In the rows, zero is written as 128.
Known rows, with every step that occurs:
sazira > tapafu > lozev > zoti > zabizip: 131,112,144,157,124,136,158,109,109,112,130,130,106,108,112,135,110,143,104,142,130,154,123,127,144,129,104,140,45,154,140,123,130,87,140
kubuz > danopiv > govugug > tapafu > zavof > sopin: 156,123,112,142,129,110,141,104,116,130,111,73,145,152,106,148,127,84,121,157,150,158,152,158,146,105,150,142,126,133,164,127,114,102,114
tapafu > sazira: 134,137,149,146,131,123,141,114,123,129,118,114,140,145,126,141,130,116,124,139,127,149,129,102,133,137,140,141,122,127,130,130,125,114,117
danopiv > sazira > tapafu > soneg: 112,130,144,151,136,122,131,140,122,99,122,82,100,116,138,123,112,109,118,144,147,134,130,104,125,151,138,131,113,152,144,113,132,126,115
rusis > danopiv > govugug > tapafu > sazira: 146,144,135,149,126,102,139,118,126,138,120,76,138,149,139,142,118,95,141,147,121,144,139,136,154,129,147,131,113,145,151,120,117,117,112
kubuz > danopiv > sazira > tapafu: 123,119,129,164,124,119,142,129,115,79,123,108,113,143,116,124,117,81,113,131,160,142,117,137,131,123,140,129,80,157,158,133,131,137,117
disemo > sopin > zavof > tapafu > govugug: 133,130,145,153,121,149,150,94,113,111,121,75,180,178,116,149,149,164,151,125,98,159,134,102,97,120,131,127,90,119,155,105,133,139,130
rusis > danopiv > govugug > tapafu: 145,138,128,158,122,106,145,127,121,142,133,76,122,132,133,141,112,107,135,142,133,129,142,152,142,112,138,127,117,146,150,118,120,125,121
disemo > sopin > zavof > tapafu > sazira: 130,137,143,152,124,146,155,98,116,98,113,66,177,184,116,146,149,164,152,134,100,176,127,102,116,121,144,128,99,122,148,104,124,131,120
rusis > danopiv: 134,144,142,155,132,126,155,134,118,157,143,100,129,117,120,136,114,130,130,131,116,128,120,136,127,114,136,130,127,136,125,119,122,130,133
zoti > zabizip: 143,123,135,163,124,124,155,106,116,134,129,123,127,134,134,140,113,144,119,137,127,143,134,101,124,121,128,134,100,137,125,123,127,111,129
soneg > tapafu > zavof > sopin > disemo: 113,105,123,148,136,146,162,130,120,144,116,72,162,130,92,152,117,121,132,146,143,171,137,112,111,124,143,127,149,117,123,113,112,101,110
zoti > lozev: 136,143,141,136,121,123,149,116,116,109,140,126,137,112,124,141,123,140,115,130,123,145,128,132,127,114,126,133,99,134,131,129,126,109,124
zoti > lozev > tapafu > zavof: 142,128,137,115,130,123,141,108,115,96,149,103,132,124,117,136,118,121,123,149,141,159,135,124,121,98,140,144,99,141,127,126,124,108,142
soneg > tapafu > zabizip: 119,124,141,145,139,117,140,126,123,143,115,118,129,123,126,136,130,117,109,145,142,150,131,81,118,134,144,127,110,146,126,133,115,113,118
zoti > lozev > tapafu: 135,128,136,126,123,115,149,115,111,92,145,110,129,131,129,135,111,130,115,142,132,148,123,128,117,117,130,136,81,139,130,128,120,122,134
lozev > zoti: 152,122,155,145,124,139,145,124,113,126,143,125,114,127,105,144,124,135,119,129,127,144,127,127,131,128,124,139,101,128,111,128,118,123,138
danopiv > govugug > tapafu: 149,124,129,149,118,108,133,119,120,116,126,89,117,140,130,144,120,102,127,144,151,136,156,137,137,118,135,131,112,136,149,129,123,113,111
rusis > danopiv > sazira: 136,134,144,170,132,119,150,130,127,136,128,90,118,143,125,136,103,119,141,126,125,139,114,139,128,112,150,121,113,149,137,112,126,152,125
govugug > tapafu: 150,113,133,129,123,121,142,120,113,129,127,107,128,123,131,145,116,113,114,138,146,145,145,132,134,130,133,137,107,125,139,130,127,112,121
disemo > sopin: 129,139,143,159,126,142,135,126,113,142,120,103,150,150,113,147,135,128,132,128,133,144,129,129,106,132,126,122,107,126,132,127,130,133,125
rusis > danopiv > govugug: 139,154,137,172,128,108,147,132,127,142,137,86,120,134,121,137,118,116,143,136,116,119,129,133,131,97,141,125,132,147,135,119,119,134,125
disemo > sopin > zavof: 120,132,146,163,128,144,147,118,112,122,131,83,155,155,113,152,145,151,143,127,113,152,128,115,114,116,132,115,117,127,142,111,133,131,132
sazira > danopiv > govugug > tapafu > zavof: 129,131,122,141,126,103,121,126,117,148,138,57,116,132,124,141,140,65,124,153,166,143,160,130,155,103,144,148,128,149,159,121,131,80,125
zavof > tapafu > zabizip: 149,133,141,125,133,129,144,112,119,124,119,106,144,131,118,135,133,149,115,145,124,150,137,100,125,121,146,144,97,132,126,115,115,120,113
kubuz > danopiv: 144,132,128,156,127,117,145,122,114,125,137,127,131,141,112,137,133,93,113,130,139,134,129,129,128,117,138,141,113,136,130,140,123,131,129
soneg > tapafu: 120,119,134,162,129,125,150,130,120,132,125,110,116,127,123,134,120,113,119,134,145,144,133,102,107,121,138,126,120,136,127,135,123,125,125
zavof > tapafu > lozev > zoti > zabizip: 167,114,139,160,122,136,168,90,115,117,120,127,121,140,111,138,111,171,119,137,112,165,131,129,135,110,117,149,48,140,128,117,119,106,139
sopin > zavof > tapafu: 140,121,139,144,124,138,167,109,116,92,142,74,135,145,116,139,133,167,133,132,105,155,134,107,124,96,144,134,118,121,138,103,124,129,127
govugug > tapafu > sazira > danopiv > rusis: 145,117,133,152,116,107,128,124,109,124,113,101,134,148,143,147,137,81,109,144,152,163,135,125,159,148,135,147,94,138,150,115,138,87,124
sazira > tapafu: 118,125,139,143,125,135,147,136,112,104,136,102,115,107,117,131,121,122,109,139,144,131,129,121,123,132,124,132,105,135,138,126,134,111,125
kubuz > danopiv > sazira > tapafu > zabizip: 123,127,136,148,135,111,133,122,119,90,116,112,126,135,120,125,132,85,104,142,159,148,118,119,140,137,147,130,65,164,156,128,125,125,110
danopiv > govugug: 136,141,138,166,125,112,137,125,124,113,130,101,112,143,122,140,129,108,130,137,136,125,142,116,126,106,136,129,130,138,137,128,123,124,118
sazira > danopiv > govugug > tapafu > lozev: 128,134,120,163,125,91,130,127,118,139,121,83,113,134,127,140,134,69,116,147,153,142,148,149,163,107,125,143,93,155,168,125,135,74,118

Rows:
136,124,135,166,119,121,153,114,112,86,123,70,141,168,128,138,150,138,130,138,111,174,125,96,149,110,147,144,102,136,149,91,136,106,131	sopin > zavof > tapafu > sazira > danopiv > rusis
120,148,130,173,123,101,132,138,118,142,137,78,106,139,124,134,138,86,122,139,147,121,137,120,138,103,134,138,125,150,141,120,128,100,122	sazira > danopiv > govugug
138,113,148,135,128,118,137,109,115,123,131,108,140,156,126,138,119,99,121,142,125,132,132,96,107,139,128,143,91,133,137,128,123,135,139	lozev > tapafu > govugug
139,111,117,134,125,130,142,116,118,134,120,50,162,142,100,161,122,102,139,156,147,161,160,141,141,118,139,131,145,116,148,107,114,89,99	danopiv > govugug > tapafu > zavof > sopin > disemo
130,132,136,165,130,145,161,100,115,106,110,82,158,164,103,148,145,163,148,131,99,169,132,132,115,99,131,129,88,129,155,107,136,123,126	disemo > sopin > zavof > tapafu > lozev
133,123,132,117,133,127,152,101,112,112,130,83,153,132,110,142,107,149,118,157,131,168,126,138,120,105,140,140,101,129,136,115,114,100,132	zoti > lozev > tapafu > zavof > sopin
110,130,141,171,137,117,153,133,125,112,115,94,109,123,115,126,102,110,127,136,132,142,110,157,143,117,134,123,77,163,160,116,138,120,122	rusis > danopiv > sazira > tapafu > lozev
138,125,133,175,119,115,135,141,109,129,126,109,111,131,126,141,137,100,108,133,146,140,127,122,135,123,128,138,111,141,131,113,140,105,138	sazira > danopiv > rusis
115,128,150,157,128,123,143,122,123,124,125,87,128,130,126,127,108,108,134,134,129,134,111,127,124,138,131,122,80,153,165,114,134,135,125	rusis > danopiv > sazira > tapafu > govugug
109,114,128,131,131,158,156,131,110,123,130,64,160,110,86,147,120,131,122,153,143,159,133,136,129,132,127,132,137,114,139,102,125,84,111	sazira > tapafu > zavof > sopin > disemo
120,114,153,148,124,123,131,116,123,92,116,102,120,140,126,131,118,97,123,134,146,138,126,104,119,147,128,126,75,145,167,121,140,126,117	danopiv > sazira > tapafu > govugug
148,117,141,116,132,117,132,114,115,141,120,111,143,118,134,147,130,120,105,148,145,153,146,116,144,147,139,139,95,134,138,127,120,103,112	govugug > tapafu > zabizip
114,115,145,159,124,127,143,132,120,83,121,95,104,131,127,128,108,110,118,134,157,139,123,125,126,128,137,122,90,147,150,121,136,129,114	danopiv > sazira > tapafu
107,104,133,145,131,150,151,131,119,102,118,55,149,132,93,144,109,121,134,148,153,168,126,131,129,132,138,123,119,128,152,98,126,102,102	danopiv > sazira > tapafu > zavof > sopin > disemo
120,113,130,147,139,135,154,120,121,150,106,85,135,130,104,144,115,132,121,150,144,162,135,117,110,110,149,130,142,124,134,120,118,103,125	soneg > tapafu > zavof > sopin
124,119,132,148,133,127,137,122,119,87,127,95,114,140,106,125,125,71,119,139,167,153,129,135,137,110,152,137,95,156,156,131,135,125,125	kubuz > danopiv > sazira > tapafu > zavof
149,112,135,116,131,130,132,112,116,138,129,99,129,123,117,148,125,105,122,145,153,154,155,130,138,117,142,145,123,125,140,129,131,101,128	govugug > tapafu > zavof
132,134,121,154,117,97,127,136,113,139,136,70,110,138,135,139,129,77,118,144,164,135,150,139,151,115,132,139,111,148,155,123,128,91,118	sazira > danopiv > govugug > tapafu
132,134,139,169,122,110,129,132,113,127,117,110,130,153,134,141,143,93,113,139,138,153,122,107,147,139,137,145,110,140,137,114,138,98,128	tapafu > sazira > danopiv > rusis
124,117,139,155,122,115,133,117,119,87,118,117,132,155,122,128,125,69,118,131,150,140,123,120,125,138,130,132,66,154,171,133,136,133,119	kubuz > danopiv > sazira > tapafu > govugug
116,130,137,147,130,104,136,129,112,134,134,80,132,165,131,129,128,86,119,151,144,149,123,100,137,134,141,151,103,145,131,120,120,109,133	lozev > tapafu > sazira > danopiv
132,112,144,165,134,130,153,123,120,126,117,134,106,125,103,141,120,117,118,131,135,160,123,127,128,125,122,135,86,144,122,139,120,113,137	soneg > tapafu > lozev > zoti
133,128,139,159,122,150,159,108,111,104,127,64,162,166,111,145,141,173,149,128,111,163,132,122,106,104,139,124,101,122,144,103,130,140,128	disemo > sopin > zavof > tapafu
157,135,124,138,126,91,124,111,118,124,120,112,143,145,128,142,141,73,111,151,151,143,150,130,152,126,147,139,91,153,158,138,112,114,110	kubuz > danopiv > govugug > tapafu > zabizip
150,124,130,136,126,114,125,114,123,123,127,81,121,132,121,146,131,86,133,151,153,143,164,127,145,101,146,140,133,137,151,129,128,101,118	danopiv > govugug > tapafu > zavof
147,133,123,140,134,116,149,115,121,164,118,49,140,133,111,151,107,126,137,158,128,151,144,164,144,103,150,131,137,133,161,105,113,103,119	rusis > danopiv > govugug > tapafu > zavof > sopin
134,127,147,121,122,113,139,101,114,98,141,121,149,139,131,138,118,118,122,140,120,145,127,112,109,130,120,138,69,138,144,131,124,121,136	zoti > lozev > tapafu > govugug
162,122,145,149,127,139,158,106,117,112,123,121,120,134,95,139,122,151,122,133,116,159,128,143,133,114,123,150,74,131,122,123,120,117,135	zavof > tapafu > lozev > zoti
159,105,143,133,126,127,143,107,113,129,127,129,119,120,109,151,117,116,112,136,134,161,138,160,152,136,116,146,70,132,138,132,125,96,134	govugug > tapafu > lozev > zoti
126,124,131,131,123,108,132,122,111,153,125,83,137,139,141,141,133,87,113,146,149,158,139,120,157,145,137,148,105,137,149,124,129,81,116	govugug > tapafu > sazira > danopiv
117,126,139,158,132,119,146,123,125,129,106,110,132,145,130,135,126,103,126,140,140,158,129,91,119,137,146,132,119,136,131,137,119,118,117	soneg > tapafu > sazira
113,123,152,139,134,120,129,128,122,97,111,99,121,122,126,129,122,115,110,146,151,147,124,104,136,141,144,126,76,157,153,117,128,116,107	danopiv > sazira > tapafu > zabizip
146,112,130,139,130,117,141,110,118,134,114,121,127,120,120,148,120,104,113,141,140,151,145,148,144,129,124,141,96,131,151,133,135,96,120	govugug > tapafu > lozev
158,120,141,151,123,112,136,109,120,113,119,116,106,137,110,151,123,97,123,143,137,151,147,157,157,121,118,139,76,145,149,134,121,100,125	danopiv > govugug > tapafu > lozev > zoti
144,126,134,123,133,116,134,124,114,142,132,89,126,109,142,141,118,112,115,149,136,138,152,109,133,155,132,144,130,130,133,122,124,109,118	govugug > tapafu > soneg
152,116,148,148,130,140,168,97,116,90,134,98,123,142,94,145,133,169,132,130,90,168,128,132,142,95,129,141,81,130,133,108,123,115,139	sopin > zavof > tapafu > lozev > zoti
136,122,136,155,134,129,168,99,121,94,124,87,134,143,107,141,134,153,133,133,98,161,136,122,134,89,137,139,101,128,149,109,131,113,127	sopin > zavof > tapafu > lozev
117,122,134,127,135,145,150,118,112,131,119,72,135,108,97,140,116,139,109,156,141,151,131,136,128,121,134,136,126,122,148,112,129,87,123	sazira > tapafu > zavof > sopin
146,138,129,141,130,101,123,126,121,127,128,79,115,127,141,141,123,98,126,155,139,128,161,117,137,140,137,140,136,141,144,120,120,110,112	danopiv > govugug > tapafu > soneg
